Known rows, with every way that one mark hangs from another
z355{z818}: [ -3   5  -6  -5   6   1   2   1   5   1   6  -5   0 -13   0   6   1  -3
  -3   1  -5  -4  -8  -1  13   9  -1   5   5   0  10   0   0   4]
z726{z957{z959}}: [ -7  13   1  -3   1   8 -10  -5   1 -10  -3   1  16 -16  -2  10   1  -6
   6  -6 -15  -2  -9   7  -1   6   0   9   9   1   9  -2  -1  13]
z413{z212{z398 z574{z746} z814 z911}}: [ -6  -2 -16  14  44  -6   9  20 -49   5   0   7 -14   3 -19  23  -6  -5
  12  -4   2   8   2  21 -23  22   8 -18  10  -6   3   7   1 -12]
z201{z959{z635 z905{z21{z814}}}}: [ -8  28   4  -6   7   4 -12  -1  -2 -10  -4   4  23 -24 -14  18   5  -2
  12 -17  -2   4  -8  16  -8  12  -3  14  11   5  -5   3 -20  15]
z413{z212}: [ -8   3  -7  -1  13   2   0   0 -10   4   2  -2   1  -9  -4  11  -1   0
   3   2  -3  -3  -2   8   3  15   1   1   3   0  12   1   4   4]
z398{z212{z574{z375 z746} z814{z627} z911}}: [-11  -3 -19  12  42  -1  15  27 -53   6   1   5 -17  -3 -18  15  -7  -4
  12  -4   5   2   1  14 -18  20   4 -15   8   1   6   1  -3 -19]
z398{z212{z574 z814{z627} z911}}: [ -8  -2 -15   6  30  -3  12  19 -36  -4   7   1  -8  -4 -20  25  -5   0
  10   0   8   6   1  11 -14  19  -2  -9   8  -3   3   3  -3 -12]
z398{z212{z574{z746}}}: [-10   1 -10   4  25   3   2  12 -29   6   1   5  -8  -3  -7   5  -1  -4
   6  -3  -2  -3  -2  12  -3  15   4  -4   5  -1  10   1   2  -8]
z51{z355}: [ -5   5  -3  -3   8   1   0   1   6   3   6  -7   1 -12   0   6   0   3
  -4   3  -5  -6  -9   0  13  11   0   5   4  -1  10  -2   2   8]
z201{z959{z186 z635 z905{z21{z814}}}}: [-10  30   6  -6   4   3 -16  -2  -1 -16  -7   8  27 -28 -16  19   9  -1
  12 -23  -5   6  -6  17 -11  10  -2  18  14   7  -9   4 -23  23]
z726{z957{z959{z186 z635 z905{z21}}}}: [-10  29  16  -7  -2  10 -23  -9  -1 -22 -16  10  35 -30 -11  13   5  -7
  15 -28 -16   4 -10  17  -8   6  -1  19  16   5  -4   6 -17  32]
z398{z212{z574{z375} z814 z911}}: [ -9   0 -16  10  37  -1   9  20 -40   4   0   6 -12  -2 -18  14  -5  -6
  12  -6   3   4   3  15 -14  19   8 -12   8  -2   5   3   3 -11]
z100{z627}: [ -3   5  -4  -5   0   4   4   3  -1  -1   4  -3   2 -11   1   9   2  -3
  -1   3  -2  -6  -5   2  10  12   0   8   6   0  13  -4   0   1]
z814{z212{z574} z627}: [ -7   2 -11  -3  14   0   5  15 -17  -2  12  -1   1  -7  -8  15  -2  -2
  10   2   4  -2  -2   3   2  15   1   5   3   0  10  -5  -6 -10]
z21{z905}: [ -2  12  -5  -6   9   4  -4   4   3   0   2  -1   8 -16  -5  10   1  -5
   7   2  -5   3  -5   4   4  12   1   8   0   0  11  -2   4   1]
z726{z957}: [ -8   7  -2  -2   3   5  -5  -2  -1  -5  -1   2  10 -14   0  10   0  -5
   4  -3 -11  -4  -8   6   3   9   2   8   5   1  12  -1   2  10]
z957{z959{z186 z635 z905{z21{z814{z212}}}}}: [ -9  33   6  -7   8   5 -16   2  -5 -15  -4   9  29 -25 -14  21   4  -3
  19 -22  -5   7  -1  14 -10  16  -1  18   9   2  -3   0 -23  19]
z51{z355{z627}}: [ -1   4  -4  -3   7   1   5   3   9   4   7 -13   0 -18   4   6  -3   6
  -9   6  -4  -9  -9  -6  19  14  -3   6   8  -3  12  -2  -1   7]
z814{z212{z398 z574{z375 z746} z911} z627}: [-11  -1 -18  12  38  -3  11  33 -46   9   6  10 -14   4 -13  13  -7  -9
  16  -3   4   0   2   9 -16  22  13  -9   8   2   5  -2  -6 -19]
z814{z212{z398 z574{z746} z911} z627}: [ -8   0 -16   8  33  -5   9  28 -39   4   9   8  -8   4 -13  19  -6  -7
  13   0   6   2   0   9 -14  21   9  -5   9  -1   4  -1  -7 -16]
z959{z186 z635 z905}: [-12  14   8  -3   1   1 -12  -3  -1 -15  -8   7  20 -23  -9   8   7  -5
   4 -17  -8   0  -5  13  -1   9   1  15  13   2   1   3  -9  21]
z957{z959{z186 z635 z905{z21{z814}}}}: [ -9  31  10  -5   4   6 -15  -3   0 -16  -9   7  27 -28 -13  18   6  -1
  14 -24  -8   7  -6  15 -11  11  -4  15  11   3  -6   3 -22  23]
z201{z959{z186 z635 z905{z21}}}: [-10  26  10  -9   2   6 -19  -5  -1 -18 -10   8  29 -25 -16  12  10  -6
  11 -23  -5   3  -8  17  -6   8   1  20  18   7  -8   6 -18  25]
z818{z355}: [ -5   5  -3  -3   9   3  -1   2   8   1   6  -8   1 -12   1   6   1   3
  -3   2  -6  -7  -8  -1  13   9  -1   6   3   0   9  -1   1   9]
z574{z375 z746}: [-10   3  -8   5  18   6   3   9 -17   9  -3   2  -6  -8   0  -4   0  -7
   3  -3  -6  -8  -5   6   1  11   7  -1   3   4  13  -5   1  -3]
z959{z905}: [ -8   9   3  -2   4   6  -4   1  -1  -4  -2   0  10 -16  -5   7   2  -2
   2  -6  -4  -3  -6  10   3  13   1   8   6   0  11   0  -3   8]
z905{z21{z814{z212{z398 z574{z375} z911}}}}: [ -7  14 -17   9  37  -3   6  29 -34   9   6  10  -7   1 -15  23  -8  -7
  23 -10   5   6   4  11 -19  24  13  -6   3   1   1   1 -10 -12]
z726{z957{z959{z186 z635 z905}}}: [-12  22  14  -3  -4   5 -22  -9   1 -24 -14  11  32 -29  -9  11   7  -7
   9 -23 -20   2  -8  17  -8   5   0  18  19   3  -1   3 -11  30]
z413{z212{z398 z574{z375 z746} z814 z911}}: [ -9  -2 -18  17  49  -5  12  25 -56  10  -3   8 -19   3 -18  17  -7  -8
  14  -7   0   6   3  21 -24  23  12 -21   9  -4   4   5   2 -14]
z212{z398 z574{z375} z814{z627} z911}: [ -9  -2 -16  12  34  -5  15  26 -38  -1   3   3 -13  -2 -20  23  -5  -6
  13  -5   5   6  -1  11 -20  18   5 -13  10  -2   0   2  -4 -13]
z21{z814{z212 z627} z905}: [ -4  15 -14  -6  14   0   4  16  -5   1  14  -3   8 -18  -8  25  -3   1
  14   8   2   6   0  -1  -1  22  -5  11  -5   0  13  -9  -7  -9]
z726{z957{z959{z186 z635}}}: [-11  18   6  -4  -2   3 -19  -8   1 -20  -9   9  26 -23  -6  10   7  -8
   8 -16 -19   1  -8  11  -5   2   0  16  17   3  -1   1  -7  26]

Rows
[ -4  13 -10  -5   9   0   4  11   0   0   8  -4   5 -21  -7  23  -1   2
   9   6  -1   6  -4   0  -1  16  -8   7  -3   2  10  -6  -5  -5] -> z21{z814{z627} z905}
[ -2  17 -12  -5  15   1  -1  12  -2   3  10   0   9 -15  -6  20  -2  -2
  14   4  -1   6   2   2  -1  21   1  10  -5  -2  13  -8  -2  -6] -> z21{z814{z212} z905}
[ -7  -1 -13   3  26  -3   7  23 -34   5   9   5  -6  -1  -9  14  -5  -4
  11   1   5  -1  -1   6  -7  16   7  -2   7   3   8  -4  -6 -16] -> z814{z212{z574{z746} z911} z627}
[ -7   3 -13   5  27  -2   3  21 -28   7   5   8  -5   0  -8   8  -4  -9
  13  -6   0  -2   2   8  -6  16  16  -2   7   2   8  -2   1 -11] -> z814{z212{z574{z375} z911}}
[ -9   0 -14   2  24   1  11  14 -29  -5   7  -3  -6  -8 -17  22  -3   1
   9   1   6   4  -1  10  -7  19  -6  -5   4  -4   7   1  -4 -10] -> z398{z212{z574 z814{z627}}}
[ -7  -2 -11   2  23   1  11  14 -29  -2   4  -3  -8  -9 -11  15  -2  -2
   7  -1   2   1  -6   9  -7  14  -3  -6   4  -2   8  -3  -7 -13] -> z212{z574{z746} z814{z627}}
[ -6   3 -13   6  27  -5   2  22 -26   1   8   9  -3   4 -13  19  -4  -9
  13  -3   4   3   2  11 -11  19  13  -3   9  -4   3   2   0  -9] -> z814{z212{z398 z574 z911}}
[ -7  13  -8  -5   8   4   6   7  -4   1   7  -5   3 -16  -6  22  -2   4
  10   1   4   0  -7   0  -1  15  -9   6  -3   4   7  -3 -14   0] -> z905{z21{z814{z627}}}
[-11  -2 -17   9  35  -2  14  23 -43   2   3   3 -13  -4 -20  19  -6  -2
  12  -3   6   4   2  11 -15  20   2 -11   8   0   4   2  -2 -14] -> z398{z212{z574{z375} z814{z627} z911}}
[ -7  14 -19   7  39  -1   4  30 -34  12   5   9  -8  -6 -11  16  -5  -8
  21  -4  -3   8   4  11 -15  25  11  -4  -2  -3  10  -6  -3 -19] -> z21{z814{z212{z398 z574{z375 z746}}} z905}
[-11  -1 -14  12  36   0   5  21 -43  12  -3  10 -15   1 -10   2  -4  -8
   9  -7  -2  -3   1  14 -11  16  13 -11   8   3   8   2   3 -12] -> z398{z212{z574{z375 z746} z911}}
[ -9   2 -17  13  40  -3   6  29 -43  11   2  13 -12   6 -11   8  -5 -12
  15  -6   1   0   3  13 -15  20  19  -9   8   0   6  -1  -1 -15] -> z814{z212{z398 z574{z375 z746} z911}}
[ -5  -1 -13  12  37  -4   9  21 -39   1   0   7 -11   2 -17  19  -4  -8
  10  -5   2   6  -2  17 -21  17   9 -14  10  -5   1   4  -1 -12] -> z212{z398 z574{z746} z814 z911}
[ -6  -3 -15  11  35  -5  14  25 -41  -1   4   4 -13  -1 -18  24  -5  -5
  10  -2   6   7  -3  13 -21  18   3 -13  10  -3   0   2  -6 -15] -> z212{z398 z574{z746} z814{z627} z911}
[-10   3 -10   7  23   0   4  16 -21   3   0   5  -9  -3  -8   6   0  -9
  10  -7  -4  -1  -3  10  -6  14   9  -5   7  -1   6   1   1  -4] -> z212{z398 z574{z375}}
[ -5  18 -11  -5  15   5   1   9  -6   4   9  -1   7 -10  -5  20  -3   0
  14  -1   4   0  -1   2   0  20   1   9  -4   1  10  -4 -10  -1] -> z905{z21{z814{z212}}}
[ -6  14 -15   3  25  -2   9  23 -21   3  12   3   1  -4 -14  34  -7  -1
  18   1  11   6   1   3 -14  26   1   2   1   1   2  -1 -15  -6] -> z905{z21{z814{z212{z398 z911} z627}}}
[ -7   1 -15   5  26  -6   8  25 -29  -1  11   6  -4   2 -15  24  -5  -5
  14   1   7   3   1   7 -12  20   7  -2   9  -2   3   0  -5 -12] -> z814{z212{z398 z574 z911} z627}
[ -7   0 -10  10  29  -4   4  20 -31   5   0  10 -10   3 -11  11  -2  -9
   8  -5  -1   1  -3  14 -15  14  11  -9  10  -1   2   4   0  -9] -> z212{z398 z574{z746} z911}
[ -5  16 -16  -1  21  -2   6  21 -11   0  14   0   5 -13 -12  31  -4  -1
  17   7   4   9   2   1  -8  26  -3   8  -3  -3   9  -7  -7  -9] -> z21{z814{z212{z398} z627} z905}
[ -2  12 -16  -1  25  -7   5  26 -21   3  14   4   1 -12 -14  30  -6   0
  19   3   4  10   2   4 -11  21   2   2   0   0   7  -5  -7 -17] -> z21{z814{z212{z574 z911} z627} z905}
[ -6   1 -13   7  24  -4  12  17 -23  -6   6  -1  -4  -4 -17  28  -4  -3
   7   3   7   6  -3   8 -15  19  -1  -5   9  -3   1   2  -4  -4] -> z212{z398 z814{z627} z911}
[-10  13 -18   4  30   1  11  27 -30   6  10   3  -7  -5 -13  24  -6  -2
  23  -6   7   4   1   5 -12  25   3  -1  -1   1   5  -3 -16 -13] -> z905{z21{z814{z212{z398 z574{z375}} z627}}}
[ -3  16 -16   0  27  -4   1  22 -16   2  11   5   2  -8 -13  26  -3  -5
  20  -1   0  11   3   8 -11  24   5   2  -1  -6   8  -4  -3 -12] -> z21{z814{z212{z398 z574}} z905}
[ -9  15   3  -3  -1   6 -15  -6   2 -15  -7   5  21 -20  -4  11   5  -6
   6 -12 -18  -1  -8   8  -4   4   1  13  13   3   6   0  -4  20] -> z726{z957{z959{z186}}}
[ -5   3 -11   8  25  -3   7  13 -20  -4   3   2  -3  -2 -16  23  -2  -7
   6  -1   4   6  -2  12 -15  18   5  -6   9  -5   2   3   1  -1] -> z212{z398 z814 z911}
[ -5   2 -12   4  28  -2   2  19 -31   7   6   8  -4   2  -7   9  -4  -8
  10  -3   1  -2   1  10  -7  15  13  -3   7   1   8  -2  -1 -13] -> z814{z212{z574{z746} z911}}
[ -2  15 -13  -4  20  -2  -1  17 -11   3  11   3   5 -13  -9  21  -2  -2
  17   0  -1   8   2   6  -4  20   4   5  -3  -3  11  -6  -3 -12] -> z21{z814{z212{z574}} z905}
[ -9   2 -14   9  30   0   9  17 -29  -1   0   3 -10  -3 -15  14  -2  -9
  12  -8  -1   4  -1  14 -13  17   7  -9   6  -5   5   1   0  -8] -> z212{z398 z574{z375} z814}
[ -5  14 -13  -2  19   0   7  18 -16   4  12   0   4  -8 -10  28  -7   2
  16   2  10   2  -1   0  -7  21  -1   5   0   4   5  -3 -15  -6] -> z905{z21{z814{z212{z911} z627}}}
[ -7   2 -12   2  25   1   6  10 -26  -3   4   0  -4  -6 -15  17  -1  -2
   8  -3   3   4   0  13  -6  17   0  -5   4  -6   7   3   1  -7] -> z398{z212{z574 z814}}
[ -3  10 -17   2  31  -5   7  29 -31   7  11   6  -3 -10 -12  25  -7  -1
  18   2   3   9   2   6 -14  22   3  -2   0   2   8  -7  -8 -22] -> z21{z814{z212{z574{z746} z911} z627} z905}
[ -9   2 -13   1  19   4  11   9 -20  -5   7  -6  -1 -10 -14  21  -2   1
   5   5   6   1  -1   7  -4  20  -8   0   3  -3   9  -1  -3  -3] -> z398{z212{z814{z627}}}
[ -5  16 -14   4  27  -1   3  19 -19   4   9   6   2  -1 -12  29  -6  -4
  17  -2   8   5   2   7 -14  25   7   2   1  -1   2   1 -10  -3] -> z905{z21{z814{z212{z398 z911}}}}
[ -4  16 -12  -1  20   1   1  14 -13   6   9   3   5  -6  -8  23  -5  -1
  15  -2   6   2   1   4  -7  20   6   4   0   2   6  -1 -10  -3] -> z905{z21{z814{z212{z911}}}}
[ -7  26  -4  -7  10   6  -2  11  -9  -6   7  -1  19 -20 -15  26  -1   3
  16  -7   6   3  -3   8  -7  21  -5  15   5   6   3  -3 -23   2] -> z201{z959{z905{z21{z814{z212 z627}}}}}
[ -8   0 -13   6  32   3   7  13 -37   2   2   2  -9  -4 -13  12  -2  -4
   8  -3   2   2   0  15  -9  18   1  -9   4  -5   9   1   0 -11] -> z398{z212{z574{z746} z814}}
[-12   2 -16   5  26  -1   9  25 -29   2   9   4  -7  -2 -11  14  -4  -7
  15  -2   3   0   1   6  -6  21   7  -1   5   0   8  -4  -5 -12] -> z814{z212{z398 z574{z375}} z627}
[-12  -1 -16   5  30   2  14  18 -36   0   4  -1 -11  -8 -16  16  -4  -1
  11  -2   4   2   0  10  -8  20  -2  -8   4  -2   8  -1  -3 -12] -> z398{z212{z574{z375} z814{z627}}}
[ -8   2 -14   1  20  -2   7  20 -22  -3  12   2  -2  -2 -12  20  -3  -4
  13   1   5   1  -1   5  -5  20   3   2   6  -3   7  -2  -6 -10] -> z814{z212{z398 z574} z627}
[-10  -3 -19  13  41  -7  16  25 -49   3   3   4 -16  -1 -22  27  -8  -3
  16  -3   5   8   2  15 -22  24   5 -16  10  -3   2   5  -2 -13] -> z413{z212{z398 z574{z375} z814{z627} z911}}
[ -7  14 -15   0  24   0   9  23 -23   1  13   2  -2  -5 -14  30  -6   0
  21  -2   9   6   0   5 -11  24  -1   2  -1  -1   4  -2 -16 -10] -> z905{z21{z814{z212{z398 z574} z627}}}
